Each row was made from one small tree. The marks that hang from a mark follow it in brackets, in alphabetical order. Every link used is in the known rows. Write each row's tree.
Known rows
vutar(fazezub(lumig(kopom(likir(fonuk)) nozi salu))): [-0.28  1.17 -0.22  0.45  0.66 -0.16 -0.36  0.88 -0.12  0.90 -0.16 -0.48
  0.54  0.13  0.36 -0.89 -1.09 -0.20 -0.56 -0.23 -0.36  0.57 -0.86]
nozi(lumig): [-0.14 -0.01 -0.09  1.16  0.78  0.39  0.42  0.56  2.29  2.07 -0.54  1.65
 -0.17  0.62 -0.19 -0.45  0.71  0.86 -1.25  0.39  1.12 -1.14 -0.40]
vutar(fazezub(lumig)): [ 0.34  1.02 -0.94  1.06  0.63  0.42 -0.75  1.04  1.00  2.26  0.08  0.48
  0.87  0.50  0.33 -0.55 -1.07  0.00 -1.28 -0.15  0.71  0.41 -0.48]
nedeve(likir): [ 0.52  0.58 -0.58  0.65  0.68  1.18  0.08 -0.11  1.72  0.46 -0.34  1.36
 -0.35  3.21 -1.03 -0.04  0.62  0.61 -0.98  0.15  1.20 -0.56 -0.59]
fazezub(lumig(fita kopom(likir) salu)): [ 0.10  1.38 -0.21  0.91  0.23 -0.71 -0.25 -0.49 -1.11 -1.60 -0.70  0.00
 -0.04 -0.81  2.09 -0.49 -0.07 -0.15  0.32  0.61  0.02  0.22 -0.22]
fazezub(lumig): [ 0.26  1.20 -0.74  0.87  0.81  0.28 -0.60  0.58  0.60  1.16  0.23  1.07
  0.48  0.04  1.27 -0.01  0.73  0.04 -0.73 -0.18  0.60  0.46 -0.08]
salu(lumig(fazezub fita kopom nozi)): [ 2.44  0.56  0.92 -0.19  1.57  0.32 -0.57  0.17 -0.38 -0.48 -1.40  0.03
 -0.89  0.28 -2.35 -0.59 -0.96 -0.27 -1.52  0.58 -0.86  0.87 -0.77]
lumig(fazezub fita kopom(likir(fonuk)) nozi salu): [ 0.23  0.25  0.06 -0.35  1.04 -0.57  0.29 -0.91 -1.26 -3.58 -1.88 -1.74
 -0.98 -0.41 -1.57 -0.54 -0.65  0.62  0.13  0.63 -0.73  0.07 -0.67]
lumig(fita kopom(likir) nozi salu): [-0.07  0.71  0.36  0.32  0.84 -0.71  0.24  0.18 -1.18 -2.86 -1.80 -0.62
 -0.70 -0.16  0.53 -0.55 -0.18 -0.18 -0.01  0.92 -0.14  0.28 -1.14]
vutar(fazezub(lumig(fita kopom(likir) nozi salu))): [ 0.01  1.18 -0.67  1.04  0.34 -0.63 -0.70  0.25 -0.68 -0.24 -0.70 -0.62
  0.51 -0.26  0.87 -0.86 -1.66 -0.47 -0.77  0.34 -0.28  0.39 -1.16]
fazezub(lumig(nozi)): [ 0.00  1.19 -0.92  0.78  0.96 -0.01 -0.81  0.63  0.26  0.76  0.29  0.85
  0.67 -0.12  1.24  0.01  0.85 -0.30 -1.16 -0.35 -0.09  0.62 -0.83]
fita(lumig(fazezub nozi salu)): [ 0.57  1.28  0.39  0.15  2.20  1.76  1.05  0.89  0.67 -0.23 -0.17 -0.66
 -0.85  0.57 -0.15 -0.12  0.64  0.24  0.15  0.54 -0.71  0.46 -0.23]
fonuk(likir(kopom(lumig(fita nozi)))): [-0.55  1.05 -0.90  1.15  0.59  0.07  0.75  1.42  0.87 -0.36 -0.94  1.81
 -0.31  1.01 -0.13  0.25  1.08 -0.24 -1.11  0.28  0.92 -1.36 -0.97]
fonuk(likir(kopom)): [ 0.04  0.88 -0.62  0.81  0.76  0.77  1.26  2.17  1.39  0.26 -1.07  2.10
 -0.87  2.01 -0.72 -0.21  0.99  0.16 -0.46  0.32  1.35 -0.94 -0.78]
nozi(lumig(fazezub fita kopom(likir(fonuk)) salu)): [-0.05 -0.21  0.12  0.58  0.43 -0.45  0.79 -1.38  0.54 -1.10 -1.61 -0.33
 -0.96 -0.39 -1.15 -0.85 -0.50  1.35 -0.05  0.88  0.11 -1.40 -0.13]
likir(fonuk kopom(lumig(salu))): [-0.55 -0.70  0.09  0.11  0.80 -0.19  0.34  1.56  1.59  0.34  0.31  0.79
  0.21  1.22  0.33  0.17  1.47  0.05  0.32 -1.28  0.93 -1.85  0.89]
nedeve(vutar(fazezub)): [-0.21  0.57 -0.89  0.42  1.60  0.40 -0.17  0.92  1.18  1.86 -0.54  0.79
  0.28  2.96 -0.74  0.26  0.63  1.15 -2.63  0.20  1.26  0.72 -0.33]
lumig(fazezub fita kopom(likir) nozi salu): [ 0.38  0.50  0.08  0.33  1.20 -0.40  0.30 -0.83 -1.66 -3.72 -2.28 -1.71
 -1.24 -0.64 -1.28 -0.33 -1.12  0.54 -0.24  1.20 -0.77  0.54 -1.01]
kopom(likir(fonuk) lumig(fazezub salu)): [-1.53  0.85  0.65  0.30  1.88 -0.17  0.29  0.28 -0.36  0.83 -0.82 -0.43
 -0.01 -0.55  0.22  1.10  0.99  0.92 -0.47  0.39  0.67 -1.15  0.83]
lumig(fazezub fita kopom salu): [ 1.37  0.19  0.10  0.47  0.98  0.52  0.77 -1.05 -0.01 -3.92 -1.56 -1.49
 -1.35 -0.07 -1.88 -1.19 -1.79  0.49  0.37  0.52 -0.17  0.52  0.03]
nozi(lumig(fazezub fita kopom(likir) salu)): [ 0.09  0.01  0.21  1.12  0.58 -0.38  0.76 -1.25  0.22 -1.35 -1.89 -0.33
 -1.14 -0.61 -0.95 -0.68 -0.92  1.23 -0.39  1.36  0.08 -1.09 -0.36]
salu(lumig(fazezub fita kopom)): [ 2.67  0.57  1.11 -0.07  1.37  0.54 -0.42  0.11 -0.11 -0.02 -1.35  0.31
 -1.07  0.52 -2.25 -0.58 -1.09  0.04 -1.04  0.70 -0.20  0.74 -0.03]
fonuk(likir(kopom(lumig(fazezub fita nozi salu)))): [-0.55  0.87 -0.74  1.28  1.17  0.12  1.23  0.85  0.72 -1.59 -1.15  0.80
 -0.67  0.84 -0.67 -0.02  0.25 -0.16 -0.71  0.21  0.21 -1.43 -0.80]

Which tree is each row?
[ 1.71  1.37  0.30 -0.15  1.00  2.37  0.90  0.76  0.24  0.34 -0.61  0.01
 -1.33  0.24 -1.61 -0.25  0.58  1.11 -0.13  1.04  0.37  1.79  0.25] -> fita(lumig(fazezub kopom))
[ 0.19  0.72  0.54 -0.51  0.38  0.42  0.21  1.29 -0.35  0.75 -1.21  0.78
 -0.63  0.54 -0.94 -0.12  1.12  1.08 -0.38  0.58  1.43  0.78 -0.04] -> lumig(kopom(likir(fonuk)))
[ 0.68  0.53  0.22 -0.49  0.83  0.75  0.28  0.26 -0.73 -0.19 -1.68 -0.29
 -1.19 -0.04 -2.72  0.15  0.15  1.70 -0.57  0.85  0.86  1.18  0.14] -> lumig(fazezub kopom(likir(fonuk)))
[ 0.63 -0.23  0.02  1.13  0.65  0.16  0.95 -1.40  1.24 -1.91 -1.28 -0.39
 -1.13 -0.29 -1.47 -1.41 -1.35  0.91 -0.31  0.67 -0.16 -0.87 -0.27] -> nozi(lumig(fazezub fita kopom salu))
[-0.36 -0.88 -0.38  0.16  0.32 -0.71 -0.01  0.93  1.40 -0.60 -0.05  0.67
  0.40  1.14  0.61  0.15  1.29 -0.02  0.52 -1.16  1.01 -2.34  0.85] -> likir(fonuk kopom(lumig(fita salu)))
[ 0.51  0.52 -0.11 -0.52 -0.37 -0.38 -0.35  0.18 -0.65 -0.72 -1.65  0.54
 -0.41  0.31 -0.55 -0.23  0.77  0.90 -0.18  0.79  1.53 -0.02 -0.13] -> lumig(fita kopom(likir(fonuk)))
[ 0.02 -0.42 -0.89  0.32  0.00  0.43 -0.11  0.13  1.85  0.55  0.22  1.66
  0.06  3.36 -1.08  0.45  1.51  0.63 -0.62 -0.92  1.19 -1.92  0.18] -> nedeve(likir(fonuk kopom(lumig)))
[-0.17  1.31 -0.41  0.83  0.50 -0.99 -0.48 -0.41 -1.44 -2.00 -0.75 -0.25
  0.03 -0.92  1.94 -0.43  0.04 -0.42 -0.19  0.43 -0.68  0.47 -0.89] -> fazezub(lumig(fita kopom(likir) nozi salu))
[-0.93  0.70 -0.47  0.08  0.72 -0.72 -0.88 -0.46 -0.67  0.84 -1.36  0.03
  0.37 -0.74 -0.20  1.54  1.29  1.32 -1.13  0.79  1.37 -1.47  0.60] -> kopom(likir(fonuk) lumig(fazezub fita))
[-0.28 -1.02 -0.72  0.08  0.73 -0.73 -0.08  0.38  0.96 -1.45 -0.32 -0.25
  0.17  0.65 -0.67  0.30  0.76  0.14 -0.04 -1.05  0.05 -1.97  0.32] -> likir(fonuk kopom(lumig(fazezub fita nozi salu)))
[-0.54  1.15 -0.50  1.17  0.85  0.72  1.18  1.94  1.15  0.61 -0.82  2.11
 -0.46  1.26 -0.34  0.19  1.19  0.06 -0.87  0.16  1.33 -1.10 -0.44] -> fonuk(likir(kopom(lumig)))
[ 1.08  0.20 -0.15  0.33  1.26  0.24  0.56 -0.91 -0.30 -4.46 -1.55 -1.79
 -1.17 -0.28 -1.98 -1.24 -1.63  0.14 -0.20  0.30 -1.04  0.77 -0.86] -> lumig(fazezub fita kopom nozi salu)
[ 0.29  1.15 -0.82  0.19 -0.51 -0.76 -0.99 -0.42 -0.93 -0.23 -0.61  0.64
  0.29 -0.54  1.11 -0.11  0.84  0.41 -0.29  0.30  0.70  0.29 -0.09] -> fazezub(lumig(fita kopom(likir(fonuk))))
[-0.04 -0.63 -1.57 -0.30  0.45  0.07 -0.02 -0.39  1.73  0.11  0.03  1.87
 -0.21  5.76 -1.46  0.80  2.70  1.58 -1.61 -0.77  1.11 -1.26  0.02] -> nedeve(likir(fonuk kopom) vutar)
[ 0.77 -0.04 -0.01  0.98  0.69  0.88  0.82 -0.40  1.35  0.43 -1.14  0.48
 -1.13 -0.31 -2.48 -0.85 -0.62  1.45 -1.27  0.71  0.44  0.21 -0.34] -> nozi(lumig(fazezub kopom))
[-0.43  1.15 -1.39  0.49  0.76 -0.85 -0.94 -0.15 -0.80  0.71 -0.84  0.38
  0.54  1.51  0.22  0.45  0.59  0.97 -2.73  0.54  0.40  1.10 -0.95] -> nedeve(vutar(fazezub(lumig(fita kopom(likir) nozi))))
[-0.43 -0.19 -1.18  1.08  1.37  0.22  0.43 -1.06  0.82 -0.98 -0.38  0.93
 -0.55  4.22 -1.07  1.25  1.46  1.37 -2.05 -0.21  0.40 -0.86  0.10] -> nedeve(likir(kopom(lumig(fazezub salu))) vutar)
[-0.02  0.49  0.72 -0.37  1.75  0.28  0.85  0.12 -0.96 -2.11 -1.45 -1.44
 -1.27 -0.10 -1.95 -0.41 -0.38  0.78 -0.03  0.44 -0.84  0.89 -0.55] -> lumig(fazezub kopom(likir(fonuk)) nozi salu)
[-0.05 -0.66 -0.69  1.14  1.12 -0.46 -0.04  0.53  0.27 -1.82 -0.97 -0.23
 -0.14  0.20 -0.20  0.58  0.06  0.01 -0.52 -0.19  0.06 -1.24 -0.13] -> likir(kopom(lumig(fazezub fita nozi salu)))
